Each row comes from the steps of one walk. Every step used is in the known rows, and no mark comes twice. Write the walk behind each row, first mark first.
(in the rows, 128 means zero)
Known rows
tove fasara sinep: [114 142 115 101 152 132 136 132 136 113 136 158 114 114 176 118 106 114
 127 115 146 160  63 132 159 155 110 163 125 130  70 146 145 134 132 145
 123 111  86 142 126 120 108 151 141 140 134 157 156 108 134 129 130 114
 122 124 136 133]
duve tove: [144 138 135 168 116  96 151 150 130 108 137 142 128 137 136 131  54 128
 100 151 109 130 145  87 105  74 135 113 135 150 137 130  87 152 110 140
 123  79 142 110 114 157 117 106 130 119 119 133 110 122 139 127 128 127
 112 116 131 139]
fasara ramiz zokig tove: [144 107 137 244 111 177 135 148 126 125 139 119 135 156  43 149 169 127
  88 146 125 118 248 109 100 114 187 137 115 142 180 107 147 166 124 133
 166 149 183 115 127 118 104 115 119 103 113  77  94 133 134 166  88 135
 106 100 119 128]
tove zokig: [129 108 120 165 123  64 179 167 128  97 133 158  82 129 122 130 119 162
 139 133 138 114 149 101 129  96 124 135 130 139 214 120 105 130 112 115
 124 120 152 102 120 126 103 131 125  94 137 139 121 131 143 144 122 109
 104 145 164 134]
fasara sinep leti: [127 125 133 108 148  73 152 147 130  73 121 136 140 161 182 128  87 124
 124 122 121 166  85 150 129 109 110 146 109 151 134 162 111 174 154 140
 116 116  89 207 131 158 108 168 139 157 122 162 139 138 149 105 131 116
 128 128 123 126]
fasara tove zokig: [132 133 129 135 136  63 146 113 123 120 140 128  93 121 150 138 118 158
 137 139 113 163 121 106 125 109 140 143 138 134 201 112 112 144 124  84
 125 149 182  99 114 121 100 121 140 126 133 118 154 134 148 127 121 122
  93 120 159 105]
sinep leti ramiz duve tove: [134 118 110 126 113 144  94 140 132 119 124 133 181 144 117 108  71 170
 118 139 104  96 159 106 111  28 125  36 129 127 179 148  68 114 174 144
 125 100 138 159 144 183 201 122  95 131 133 132 131 155 155 100 111 139
  90 155 131 140]
zokig tove fasara ramiz: [129 118 146 205 136 173  99  96 142 131 144 146 103 105  60 144 136 122
 122 129 141 139 167 136 110 144 151 164 124 134 110 120 174 133 128  91
 155 156 146 102 128 120 124 111 124 100 122  89 102  95 120 145 110 120
 134  97 142 113]
duve tove fasara: [131 142 124 161 140 146 135  95 140 125 138 168 105 113 144 121  35 110
 116 124 127 125 124 106 109 114 132 143 137 133  74 134 137  96 126 112
 125 102 124 108 104 156 103 112 142 112 121 130 115 126 127 147 126 127
 129 127 125 150]
duve ramiz fasara sinep zokig: [136 124 114  57  92  22 142 134 108 167 118  83 132 151 144 124 200 114
 189 136 125 144  35 157 158 138  99 122 134 108 141 124 145 170 122 168
 121 137 113  64 110 156 180 150 146 140 142 155  99 140  87 100 134 133
 147 130  97 167]
sinep duve tove fasara ramiz zokig: [133 120 134 163 133 219 110 100 124 175 118 142 135 109  46 129  68  98
 109 135 113 114 205 122 121  98 167  78 100  90 112 115 203  91 138 114
 123 132 119 169 139 129 119 116 124 114 131  96 143 153 125 166 112 135
 166 109 104 122]
duve ramiz zokig: [150 118 111 131  88 102 170 153 111 138 121  99 144 128  84 105 175 153
  96 144 115 101 188  56 143 185 163 114 116 137 163 116 106 165 127 139
 133 136 162 119  99 154 101 109 123  83 132 114  90 142 133 163 133 129
 118 134 121 155]
leti sinep duve: [118 122 130 106 134  64 152 183 145 106 106 133 147 122 151 131 109 173
 126 128 108  89 151 128 140 116  87 120 112 155 144 128  59  98  92 129
 103 150  75 157 152  94  90 114 109 140 151 161 171 118 129 107 146 120
 147 142 165  76]
zokig tove fasara sinep leti ramiz: [111 112 138 149 145 189  84 110 123 111 144 152 121 116 153 129 161 172
 143 121 161 141  76 168 141  90 151 140 134 139 120 135 140 130 188 118
 126 146 118 201 127 139  85 173 148 168 116 128 142 115 136 107 125 118
 122 140 130 133]
zokig tove fasara sinep duve: [113 144 152 142 163 191 102 137 122 122 130 148 127 131 175 135 167 126
 126 103 147 138  84 141 121 145 134 153 143 122  82 151 149 124 108 120
 104 137 109 167 147  82 108 155 125 145 114 126 218 116 129 113 154 130
 148 102 135 105]
ramiz zokig tove fasara sinep: [108 146 132 183 147 226 129 118 127 133 146 157 122  95 144 137 160 144
 111 123 167 141 153 111 115 160 169 144 137 116 101 123 184 135 131 130
 123 109 123 146 137 101  84 170 138 128 119 105 149 127 144 153 128 132
  96 123 123 151]
leti sinep: [131 123 116 119 115  49 162 159 151 112 124 142 146  99 145 144  93 186
 126 137 127  94 152 111 134 141  92 161 130 184 148 135  62 120 107 132
 133 131  82 115 122 134  97 130 134 136 134 156 116 104 133 124 121 106
 112 146 156 117]
ramiz fasara sinep duve tove zokig: [126 122 147 121 143  70 129  87 121 138 113 171 111 146 179 140  80 111
 168 109 128 167  99 150 101   7 113 110 114  90 192 127 199 140 100 133
  93  90 115 138 157 117 171 157 142 165 138 144 178 143 130  96 153 124
 143 125 158 137]
zokig tove fasara: [122 132 146 185 152 167 134 139 133 108 143 137  99 128 132 138 148 137
 104 125 142 110 132 124 114 160 156 162 154 148  94 132 123  88 130 111
 132 140 146 116 126 101  85 124 134 106 118  93 116 106 135 151 122 138
 112 110 140 123]
ramiz fasara: [142 128  98 144 129  28 134 128 130 107 126 111 149 153 129 140 117 117
  93 148 145 113 107 130 111 151 130 147 121 130 130 137 134 121 107 157
 127 129 124 112 123 130 152 108 123  93 131 123  92 136 122 148 111 131
 109 157 130 123]
ramiz zokig: [130 129 113 178 110 115 169 185 130 115 126 108 147 149 113 137 128 131
  69 141 143 100 186  73 120 158 160 114 118 119 148 120 116 116 131 152
 117 106 145 131 127 124  77 134 131 105 136 122 106 147 153 162 110 138
  87 153 111 125]
sinep duve ramiz: [142 117 128  78 118  84 153 176 113 130  96 110 138 154 100  94 183 139
 109 134 106 104 115 110 150 173 136 115 125 123 143 129  86 147 105 139
  92 151 134 133 122 122 117  91 124  81 139 126 165 123 124 122 153 127
 154 113 123 103]
sinep zokig tove fasara ramiz duve: [128 116 140 164 113 221  79 147 143 170 132 112 115 131  61 133 172 102
 169 112 139 116 182 165 119 158 107  95 146  93 127 130 136 111 150 110
 162 166 163  49 141 125 198 125  97  85 122  95 117 121  93 140 110 149
 123 113 112 140]
duve ramiz: [139 119 116 102 101  68 165 166 116 126 121 103 137 147  88 102 163 139
 102 149 105 100 132  93 153 184 128 151 126 152 132 126  89 164 109 132
 120 137 157  98  95 152 117 103 125  83 135 133 106 116 128 131 132 118
 124 116 130 148]
sinep fasara ramiz duve: [137 113 117 122 118 116 116 100 148  97 109  94 161 154  52 138 110  74
 108 112 119 113 216 102 123 130 120  92 125 104 133 147 120 131 142 142
 169 121 117  99 143  97 185  63  74 116 131 109  78 114 145 131 107 138
 135 145 114 115]
sinep zokig tove fasara: [128 127 137 168 125 186 122 137 123 137 145 126 107 120 125 125 178 136
 163 120 147 114 127 170 117 177 119 145 152 105  99 103  99  87 123 114
 131 148 171  76 134 126 103 127 136  91 115 130  96 123 102 150 142 141
 131 127 111 137]
ramiz duve tove fasara sinep zokig: [113 157 129  64 123 188 112 106 126 161 121 159 130 120 175 116  78  79
 180 108 124 137 112 137 123  89  67  56 134  81  79 145 128  98 125 139
 127  80  76  61 141 161 205 162 126 156 133 164 152 130 116 104 152 130
 121 125 113 175]
ramiz fasara sinep leti tove: [127 141 141  95 144 112 103  95 133  94 126  89 119 170 195 142  80  80
 124 125 148 168  79 176 105  90 109 133 102 130 141 150 155 148 170 162
 126  69 144 217 140 150 160 173 139 193 126 135 104 162 140  95 142 144
 145 149 121 109]
tove fasara ramiz: [134 113 123 130 136 142 120 118 149 128 131 138 103 102  57 146 100 108
 118 135 120 142 144 137 125 158 132 161 116 135 106 125 166 118 130  85
 142 145 109 133 116 132 122 107 112 104 134 120 101 105 124 155  92 111
 146 116 131 104]
sinep duve: [123 129 133 125 140  75 159 178 135 100 108 124 140 170 144 125 119 136
  96 133 118 108 127 119 127 155 122 134 114 125 135 151  81 120 102 139
 105 133 137 165 151 100  94 109 101 104 136 125 173 130 136 134 140 131
 129 141 114  69]
tove fasara sinep leti ramiz duve: [108 126 110  67 141 175  78 134 128 121 128 139 152 102 144 119 121 142
 154 111 142 113  66 144 160 108 100  64 126 115  98 170 134 105 206 142
 126 112  98 215 144 153 190 167 108 161 132 144 168 137 141  90 117 110
  96 177 122 129]
duve ramiz zokig tove: [145 120 130 185  96 174 147 153 108 143 135 111 155 152  86 102 225 164
  79 141 125  92 220  64 134 174 164 124 142 131 183 102 109 150 114 142
 131 141 189 102 102 129  94 120 135  90 124  92 102 140 144 150 133 157
 111 112 127 169]
zokig tove fasara sinep duve ramiz: [115 130 158  98 150 200 105 140 120 156 125 135 103 131 141 107 216 137
 133 103 123 132  88 131 167 179 141 155 140 124  78 130 156 149 118 122
  98 152 111 146 120  95 112 142 138 124 118 123 198 104 117 110 166 130
 164  97 136 127]

Write each row's walk
[145 121 113  67 125  38 122 147 100 151 102  73 156 159 100 126 186 120
  95 138 113 116  75 138 139 175 122 114 114 118 128 132 131 139  98 141
  99 159 135 126 123 124 171  93 124 113 130 116 132 146 108 109 141 147
 163 127 115 111] => sinep duve ramiz fasara
[140 122 145 120  98  79 107 130 112 160 125  97 141 155 145 123 249 124
 175 127 142 158  71 176 128 151 114 141 146 101 148 115 147 174 122 144
 127 136 139  41 119 132 178 159 162 136 128 134 106 127  88 112 145 135
 153 107 112 180] => duve ramiz fasara sinep zokig tove
[146 126 120 100 127  78 138  59 121  84 134  81 160 134 155 132 119 134
 122 134 105 169 111 115 127 134 133 158 154 138 121 123  91 135 116 118
 147 143 144 130 141  81  96  63 132 136 113 112 104 127 151 127 130 145
 138 125 111  95] => sinep fasara tove
[115 142 133  85 138 131 149 137 130 153 128 137 101 108 159 124 126 119
 188 106 152 159  31 173 151 158  91 146 131 107  76 127 133 111 126 143
 120 124  85  97 132 130 120 161 128 142 141 173 132 126  99 130 131 105
 151 145 105 144] => tove fasara sinep zokig
[108 132 125  85 156 125 132 120 129  87 134 138 111 135 177 143  90 108
 131 112 155 151  75 161 135 152 105 148 122 131  90 160 144 140 168 135
 108 120  78 220 108 141 100 170 129 164 126 157 131 132 149 109 137 116
 138 131 136 146] => tove fasara sinep leti
[140 106 147 173 115 181  99 112 137 165 138 130  89 114  58 140 165 124
 174 121 141 134 142 186 131 150 138 145 145 111 122 111 139 110 131  99
 142 174 147  61 138 131 130 112 126  86 128 115  87 118  93 152 115 133
 155 100 111 138] => sinep zokig tove fasara ramiz
[137 123 113  93 118  62 167 110 159  79 124 120 154 104 147 146 105 171
 132 123 127  98 149 101 120 113  94 155 135 153 138 129  65 111 120 122
 139 131  68 136 144  82  79  71 119 157 133 169  81 113 140 119 134 121
 160 169 169 133] => leti sinep fasara
[114 133 153  12 143 214 106 128 128 173 105 110  73 101 156 105 159  87
 155 109  99 131  67 135 166 177 128 139 125 126  90 140 144 126 127 143
  91 109 136 179 128 110 128 141 127 145 132 144 187 116 112  90 169 124
 185 123 111  95] => leti tove fasara sinep duve ramiz
[147  98 141 223 112 187 132  84 139 115 133  89 149 150  49 150 173 122
 101 130 135 110 252  92  96 119 197 132 146 104 185  98 145 146 144 136
 176 139 171 131 145  78  89  71 124 107 127  82  51 144 152 163  93 142
 138 132 107 128] => sinep fasara ramiz zokig tove
[118 139 118 215 134 222 126 118 122 131 154 131 128 124 109 148 165 131
  73 129 164  81 203  98 102 178 178 135 145 134 112 113 152  86 131 113
 134 141 171 136 132 104  67 134 131  81 125  85 107 140 146 188 106 148
  95 128 121 145] => ramiz zokig tove fasara
[129 129 120 159 113 133 134 142 121 132 135 173 106 155 141 116  72 139
 126 126 102 113 215  62 107  46 112  81 131 123 217 130  95 123 122 117
 130  64 159  70 121 164 201 114 109  97 138 135 142 138 155 121 140 140
  73 136 168 167] => ramiz duve tove zokig
[106 121 139  99 140 199 102 113 134 106 144 124  80 117 154 146  72  84
 122 145 139 110 127 149 125 165 120 141 126 129 118 134 120  71 178 110
 115 105 188 209 122 146 116 136 123 135 125 134  83 139 141 120 133 135
 151 145 131 110] => sinep leti tove fasara
[124 119 117 110 103  50 173 177 133 127 125 127 144 114 149 128 127 179
 183 125 116  83 145 164 125 106  75 132 123 153 154 108  44  98 120 137
 129 138  72  81 142 140 114 137 127 143 135 178 109 111 113 117 136 123
 137 162 137 130] => leti sinep zokig
[119 132 135 134 117 170 131 124 140 144 144 151 118  89 147 150 171 188
 176 125 143  96 128 173 118 140  98 147 158 128 118 105  75  75 133 107
 124 162 101  82 131 120  90 143 129 131 131 146 104 107  98 128 143 125
 145 137 158 154] => leti sinep zokig tove fasara
[148 118 111 133 122 102 111 167 153 126 112  96 149 140  57 125 113  93
 108 128 103 102 203  97 123 121 110  94 106 134 147 151 116 145 119 114
 166 130 127 100 137 138 206 113  85  99 129 114 142 114 123 121  98 124
  87 129 133 109] => fasara ramiz duve
[127 110 152 151 113 187 110 108 143 165 129 136 112  62  80 144 161 162
 201 122 131 115 158 195 123 116  95 142 136 144 136 100 118  89 147  82
 161 180 110  79 133 137 118 128 116 142 132 127  78 106  85 129 119 112
 190 118 154 138] => leti sinep zokig tove fasara ramiz
[116 137 150  55 116 209 131 130 126 150 120 111  83 103 175 113 101  81
 204 115 133 145  59 162 142 155  92 162 140 104  92 122 111 103 146 157
 125  86 131 112 145 129 109 162 130 179 137 161 129 136  95 111 151 121
 158 150 104 112] => leti tove fasara sinep zokig
[120 143 138 109 144 159 134  77 141 128 134 171 102 103 162 117  50  94
 145 113 120 162  79 116 123  87 117 141 125 137  58 138 166 132 103 126
 118  81  90 131 123 144 112 158 145 151 127 147 147 111 124 113 139 108
 114 106 126 151] => duve tove fasara sinep
[134 145 113 125 140  32 138 132 128 111 134 115 149 148 162 140 128  86
 111 119 139 162  59 146 126 122 108 154 108 134 107 143 166 158 115 162
 121 111 105 117 123 125 160 154 139 154 136 144 136 134 124 109 119 119
 114 157 131 125] => ramiz fasara sinep
[140 131 136 154 139 104 151 157 118 108 108 139 143 169 143 112  59 131
  95 124  85 124 141 118 101  70 135  95 142 138 134 143  88 127  92 131
 113 103 135 148 145 131 131 104 133 114 126 128 171 131 139 121 152 132
 138 114 115 107] => sinep duve tove
[139 138  99 140 105 126 118 152 134 145 127 145 173 131 103  98  70 164
 118 132  81  86 166  87 113  25 121  58 142 139 157 136  69 105 141 155
 147  88 158  89 142 166 195 115 116 120 130 113 152 137 133 119 114 133
  68 168 122 132] => leti ramiz duve tove
[138 147 108  83 115  24 104  79 114 146 129  65 168 141 124 136 183 132
 105 157  95 155  75 137 150 156 140 132 121 143 148 116 153 172 112 119
 126 167 163  87  97 147 186  95 148 127 131 100 104 128 112 128 131 153
 124 100 117 119] => duve ramiz fasara tove
[142 149 107 122 126  29 105  84 126 118 135  81 175 169 160 138 126 127
  92 137 122 149  87 154 120 134 137 138 126 133 134 124 156 124 111 123
 145 151 163  99 137 125 161 114 144 136 120  89 127 147 126 126 118 153
 102 126 120  88] => ramiz fasara tove
[141 132 120  72 111  20 119  65 106 168 134 102 102 139 132 125 194 151
 152 161 118 152  89 131 147 156 136 143 126 127 216  96 173 143 115  98
 135 162 192  92  87 138 175  92 148 115 138  99 104 130 122 110 136 152
 131 121 168 142] => duve ramiz fasara tove zokig
[124 130  97  81 128  49 118 148 126 143 108 106 169 133 131 120 137 168
 130 140 130 134  17 150 153  77 139 114  93 107 143 151 148 128 135 177
 113 144  81 180 163  98 162 148 133 166 127 144 212 150 105  98 115 116
 135 173 116  66] => leti ramiz fasara sinep duve
[111 143 142 164 154 173 128 114 124 121 138 166  96 103 154 133 151 126
 122 123 156 155  96 121 124 146 128 188 153 129  81 143 153 138 116 121
 120 126 121 116 121 110 101 162 131 138 115 118 160 107 136 130 132 115
 114 104 129 138] => zokig tove fasara sinep
[130 132 134  91 148  83 144 192 123 105 103 130 131 156 166 121 125 123
 113 121 112 173  80 135 136 117 117 125 113 126 122 168 114 159  93 157
 103 116  90 168 149  91 111 155 120 152 133 151 215 131 133 114 151 111
 123 119 125  81] => fasara sinep duve
[135 126 138 182 125 200 116 101 142 162 132 152 123  89  45 143  51  85
 101 138 116 128 205  99 121  86 171  99 119 119 119 100 198 127 133 108
 134 106 131 126 109 164 120 121 133 114 130 103  77 147 134 164  97 124
 138 103 112 148] => duve tove fasara ramiz zokig
[126 129 126 129 130  23 117  73 125 129 140 133 121 141 151 153 124 140
 138 149 132 165 105 147 132 119 146 140 120 125 206 103 168 126 122 105
 130 149 161 106 130 117 158 108 137 141 129 115 128 139 137 127 118 141
 110 133 149 112] => ramiz fasara tove zokig
[129 116 117 149 132 172 128 123 128 153 130 116 114 107  49 131 104  87
  97 135 144 112 193 123 138 165 160 125 101 105 107 109 192  99 143 119
 148 146 131 146 126 132 107 122 122 110 132 108  89 131 118 179  84 123
 138 129 102 127] => tove fasara ramiz zokig
[121 145 144 107 122 160 139  94 121 165 128 165 114  97 178 109  64 103
 189 112 121 163  72 162 134  82  95 129 133 111  83 129 139 115 116 136
 110  86  97  86 130 168 123 171 143 157 130 175 124 129 110 123 142 118
 139 120 106 168] => duve tove fasara sinep zokig
[153 122 115 174 108 127 146 153 130 132 116 110 159 131  41 120 111 118
  93 147 126 115 204  99 120 138 173 121  99 131 172 107 158 150 123 132
 152 136 149 142 129 137 119 113 116  99 133 103  93 133 134 171  84 131
 110 121 113 117] => fasara ramiz zokig
[122 109 131 132 114 164 143 163 116 138 119 124 151 135 117 132 238 212
 107 131 120  66 218  85 129 147 156 109 124 148 179 100  88 129 103 119
 107 169 130 142 138 103  96 129 127 123 142 105 161 126 132 120 156 141
 154 117 159 135] => leti sinep duve ramiz zokig tove
[109 143 155  46 159 213 110 116 130 135 118 130  94 108 183 121  87  89
 153 101 141 150  67 145 139 132 121 135 122 113  83 144 148 104 121 143
  98  94 124 193 152 101 105 160 122 173 127 147 217 128 128 118 156 119
 165 140 128  76] => leti tove fasara sinep duve
[114 136 149 106 133 166 126  79 128 105 136 172 114 125 188 127  42 108
 135 109 119 164  83 142 116  63 106 113 119 140 102 152 148 135 164 117
 108  98  84 210 106 171 119 167 148 167 118 156 119 140 153 106 151 117
 132 116 123 166] => duve tove fasara sinep leti
[111 132 152 154 162 194 107 107 128  93 149 150 105 123 179 142 139 121
 131 114 157 163 104 153 117 145 127 154 142 142 109 152 147 137 158 116
 111 129 113 209 118 125  97 173 135 149 105 122 129 109 162 112 142 123
 126 107 144 145] => zokig tove fasara sinep leti
